What can hang from each mark:
buvu: sefas
sefas: buvu mati tiragun zimire
zasi: sefas tuzo
mati: sefas
kopi: buvu tiragun
tiragun: diru
tuzo: mati zimire
zimire: sefas

Each row was made from one small tree. The marks that hang from a mark follow it in brackets, in alphabetical order. Every link used is in the known rows. Write each row's tree.
Known rows:
zasi{sefas{mati tiragun} tuzo{zimire}}: |   6 |   1 |  10 |  28 |  10 |  15 | -39 | -18 |  20 |   9 | -15 |   8 | -11 | -52 |  -2 |   0 | -31 |  -7 |  20 | -41 | -42 |  21 |
sefas{buvu mati}: |  -4 | -20 |  14 |   7 |  -4 |  18 |  -1 | -14 |   5 | -24 |  -2 |  15 | -17 | -43 |   5 |  13 | -17 |   8 |  10 | -10 | -45 |  -3 |
kopi{buvu{sefas}}: |  -4 | -11 |  15 |  -4 | -11 |  -3 |   4 | -21 |  17 | -11 |  14 |   6 | -18 | -36 |   8 |   2 |  -1 |  14 |  -7 |  14 | -14 |  25 |
mati{sefas{zimire}}: |  -5 |  -8 |  21 |   8 |  -1 | -14 |  -1 | -27 |   3 |  -4 |  -8 |  -4 | -14 | -44 |   4 |  -2 |   3 |   6 |  -3 |  10 | -34 |  13 |
mati{sefas{tiragun}}: |   3 |  18 |   4 |   8 |   3 |  -9 | -11 | -25 |  13 |  -2 | -11 | -10 | -14 | -28 |   4 | -11 | -11 | -15 |  15 |  28 |   6 |   2 |
mati{sefas{buvu tiragun{diru} zimire}}: |   2 | -28 | -12 |  18 |  11 | -14 |   9 | -20 |   9 | -14 | -14 |  18 |  -4 | -42 |   3 |   5 |   1 |  -9 |  10 |   8 | -33 |  11 |
tuzo{mati{sefas{zimire}}}: |   0 | -17 |  17 |   7 |   1 |  -4 |   7 | -26 |  -6 |  -3 | -11 |  -9 | -20 | -47 |   0 |  10 |  -4 |  10 |  -8 |   2 |  -8 |  20 |
zasi{sefas{buvu mati tiragun{diru}} tuzo}: |   6 | -23 | -10 |  26 |   6 |  14 |  -1 | -21 |  27 | -17 | -16 |  19 |  -8 | -39 |  -1 |  -1 | -17 |   2 |  21 | -40 | -40 | -15 |
zasi{sefas{buvu zimire}}: |  -6 | -40 |  19 |  22 |  -4 |   8 |   4 | -15 |   9 | -17 |  -7 |  25 |  -8 | -56 |   3 |  13 |  -1 |  -2 |   2 | -12 | -42 |  11 |
zimire{sefas{buvu tiragun{diru}}}: |   2 |  -7 | -12 |  19 |   3 |   0 |   1 | -19 |  17 | -15 | -14 |  19 |  -6 | -20 |   1 |   0 |  -1 | -19 |   8 |  20 | -17 |   9 |
zimire{sefas{mati tiragun{diru}}}: |   0 |  11 |  -6 |  14 |   2 |   2 |  -5 | -19 |   9 |  -6 | -19 |   6 | -19 | -22 |  -3 |   0 |  -8 |  -2 |   9 |   2 | -42 |  20 |
sefas{tiragun{diru}}: |  -6 |  -7 | -15 |   8 |   9 |   2 |   1 | -14 |  19 |   0 | -10 |   0 |  -5 | -13 |   3 |  -5 |  -7 |   2 |  15 |  -1 |  -2 |  10 |
buvu{sefas}: |  -3 |   4 |  18 |  -8 | -11 | -10 |   3 | -24 |  19 |  -9 |  -1 |  -1 | -14 | -21 |   7 |  -1 |  -2 |  18 | -10 |  22 | -13 |   9 |
kopi{buvu{sefas} tiragun{diru}}: | -10 | -31 |  -2 |  -4 |  -3 | -11 |   2 | -22 |  18 |  -7 |   9 |  24 |  -8 | -27 |   4 |   2 |  -1 |  21 |   3 |  -4 |  -2 |  32 |
zasi{sefas{buvu mati}}: |  -2 | -20 |  19 |  18 | -10 |  17 |   8 | -14 |   9 | -26 |  -8 |  20 | -20 | -48 |   1 |  16 |  -9 |  -3 |  10 |  -8 | -47 |   3 |
zasi{sefas{zimire} tuzo}: |  -3 | -24 |  22 |  19 |   1 |   5 | -15 | -29 |  20 |   1 | -10 |   3 |  -7 | -48 |   1 | -12 |  -5 |  17 |   0 | -40 | -39 |   0 |
kopi{buvu{sefas} tiragun}: |  -7 | -21 |  13 |  -7 |  -7 |  -5 | -19 | -25 |  14 |  -7 |  12 |  23 | -13 | -40 |   6 |   0 | -14 |  18 |   7 |   1 |   4 |  29 |
zimire{sefas{tiragun}}: |   2 |  18 |   6 |  13 |   0 |   3 | -26 | -24 |  13 |   1 | -14 |   1 | -14 | -23 |   2 | -10 | -14 | -15 |  10 |  23 |  -4 |  13 |
sefas{buvu mati tiragun zimire}: |  -1 | -29 |   1 |  10 |  11 |  19 | -16 | -10 |  -2 | -12 | -10 |  28 | -11 | -63 |   4 |  18 | -30 |   7 |  19 | -31 | -58 |   9 |
sefas{mati zimire}: | -10 | -19 |  20 |   2 |   2 |  10 |  -8 | -15 |  -4 |  -5 |  -7 |   8 | -18 | -53 |   3 |  10 | -15 |  25 |   3 | -31 | -67 |  17 |

Which tree is each row?
|   1 |  -1 |   7 |  10 |   8 | -12 | -15 | -25 |   5 |   2 | -13 |   0 | -11 | -47 |   3 |  -5 | -11 |  -5 |  12 |  10 | -21 |  13 |
mati{sefas{tiragun zimire}}
|  -4 | -31 | -12 |   2 |  10 |  -9 |   7 | -14 |  12 |  -2 |   5 |  22 |  -9 | -47 |   5 |   7 |  -3 |  15 |   0 | -10 | -33 |  41 |
kopi{buvu{sefas{tiragun{diru} zimire}}}
|  -2 | -17 | -10 |  -1 |   8 | -17 |   5 | -18 |  15 |   1 | -11 |  14 |  -4 | -30 |   4 |   5 |  -2 |  19 |  -4 |  -4 | -34 |  24 |
buvu{sefas{tiragun{diru} zimire}}
|   1 |  -6 |   9 |  -6 |   4 |  -2 | -15 | -18 |   3 |  -2 | -11 |  17 | -18 | -54 |   4 |  13 | -23 |  23 |   2 | -16 | -59 |  22 |
buvu{sefas{mati tiragun zimire}}
|   3 | -23 |  19 |  32 |   1 |  10 | -18 | -21 |  27 |  -8 |  -4 |  17 |  -1 | -48 |   1 |   1 |  -7 | -11 |   3 | -22 | -32 |   8 |
zasi{sefas{buvu} tuzo{zimire}}
|  11 |  -8 |  -1 |  25 |   7 |  17 | -24 | -13 |   4 |  -3 | -14 |  20 | -12 | -46 |  -2 |  21 | -23 | -30 |   4 |  13 |   4 |  40 |
tuzo{mati zimire{sefas{buvu tiragun}}}
|   5 |   2 |   3 |  21 |   5 |  10 | -27 | -27 |  30 |   3 | -13 |  -3 |  -7 | -31 |   2 | -20 | -21 |  -2 |  19 | -20 |   0 | -12 |
zasi{sefas{tiragun} tuzo}
|  -4 | -40 | -13 |  12 |  15 |  11 |   4 |  -7 |   2 | -13 | -12 |  29 |  -7 | -52 |   2 |  19 | -17 |  10 |  16 | -35 | -64 |  13 |
sefas{buvu mati tiragun{diru} zimire}
|   3 |  12 |   6 |  -7 |  -1 |  -1 | -12 | -19 |  12 |  -7 |  -9 |   8 | -21 | -35 |   5 |   7 | -24 |  16 |   8 |   4 | -31 |  11 |
buvu{sefas{mati tiragun}}
|   9 | -20 | -18 |  24 |  14 |  -3 |   9 | -14 |   8 |  -6 | -12 |  11 |  -8 | -38 |  -2 |  23 |  -7 | -25 |   7 |  16 |   8 |  34 |
tuzo{mati{sefas{buvu tiragun{diru}}} zimire}
|   1 |  -4 |   1 |  -1 |   0 |   1 | -11 | -18 |  19 |  -4 |   9 |  10 | -16 | -37 |   7 |   0 | -16 |   3 |   7 |  13 |   2 |  22 |
kopi{buvu{sefas{tiragun}}}
|  -7 | -23 |  -9 |   8 |  15 |   6 |   0 |  -9 |   1 |   0 | -15 |  13 | -11 | -44 |   0 |  10 | -16 |  18 |  14 | -39 | -56 |  23 |
sefas{mati tiragun{diru} zimire}
|   0 |   3 | -10 |  -5 |   1 |  -7 |  10 | -17 |  16 |  -8 | -12 |   9 | -16 | -22 |   3 |   7 | -11 |  18 |   4 |  -1 | -38 |  16 |
buvu{sefas{mati tiragun{diru}}}
|   3 | -15 |  11 |  21 |  10 |  15 | -28 | -23 |  12 |   3 | -18 |  10 | -13 | -62 |  -1 |  -5 | -28 |  14 |  18 | -56 | -57 |   3 |
zasi{sefas{mati tiragun zimire} tuzo}
|  -3 | -31 |  -8 |   1 |   9 |  -1 |   5 | -11 |   4 |  -6 |   2 |  25 | -18 | -56 |   3 |  17 | -11 |  23 |   2 | -27 | -64 |  43 |
kopi{buvu{sefas{mati tiragun{diru} zimire}}}
|   2 | -14 |  12 |  13 |  10 |  15 | -23 | -22 |  15 |  10 |  -4 |  -7 |  -8 | -37 |   0 |   2 | -20 |  13 |  -4 | -32 |   4 |  20 |
zasi{tuzo{mati zimire}}
|  14 | -20 | -17 |  27 |  18 |  -2 |  -4 | -25 |  18 |  -3 | -13 |   6 |  -3 | -38 |  -2 |   6 | -14 | -13 |   6 | -11 |   6 |  14 |
zasi{tuzo{mati{sefas{buvu tiragun{diru}}} zimire}}
|  17 |  -9 |  -4 |  15 |  10 |   7 | -14 | -34 |  16 | -10 | -12 |  -3 | -12 | -38 |   2 |  -5 | -25 |  -6 |  13 |  -4 |  24 | -19 |
zasi{tuzo{mati{sefas{buvu tiragun}}}}
|   0 | -12 | -11 |   0 |   2 |   0 |  11 | -13 |  13 |  -9 |   5 |  16 | -20 | -37 |   4 |  11 | -12 |  15 |   7 |  -9 | -38 |  30 |
kopi{buvu{sefas{mati tiragun{diru}}}}
|   3 |  -6 |  -9 |  19 |   1 |   7 |  -1 | -16 |   9 | -20 | -16 |  22 | -15 | -31 |   0 |   9 |  -9 | -12 |  11 |   4 | -47 |  11 |
zimire{sefas{buvu mati tiragun{diru}}}
|   0 |   1 | -11 |  -3 |   2 | -14 |   9 | -19 |  24 |  -4 |  -9 |   6 |  -7 | -11 |   5 |  -1 |  -2 |  11 |   1 |  16 |  -6 |  14 |
buvu{sefas{tiragun{diru}}}
|  -2 | -16 |  -6 |  -3 |   7 |  -9 |   6 | -15 |   6 |  -4 | -14 |  18 | -14 | -42 |   2 |  14 | -10 |  28 |  -1 | -21 | -64 |  27 |
buvu{sefas{mati tiragun{diru} zimire}}
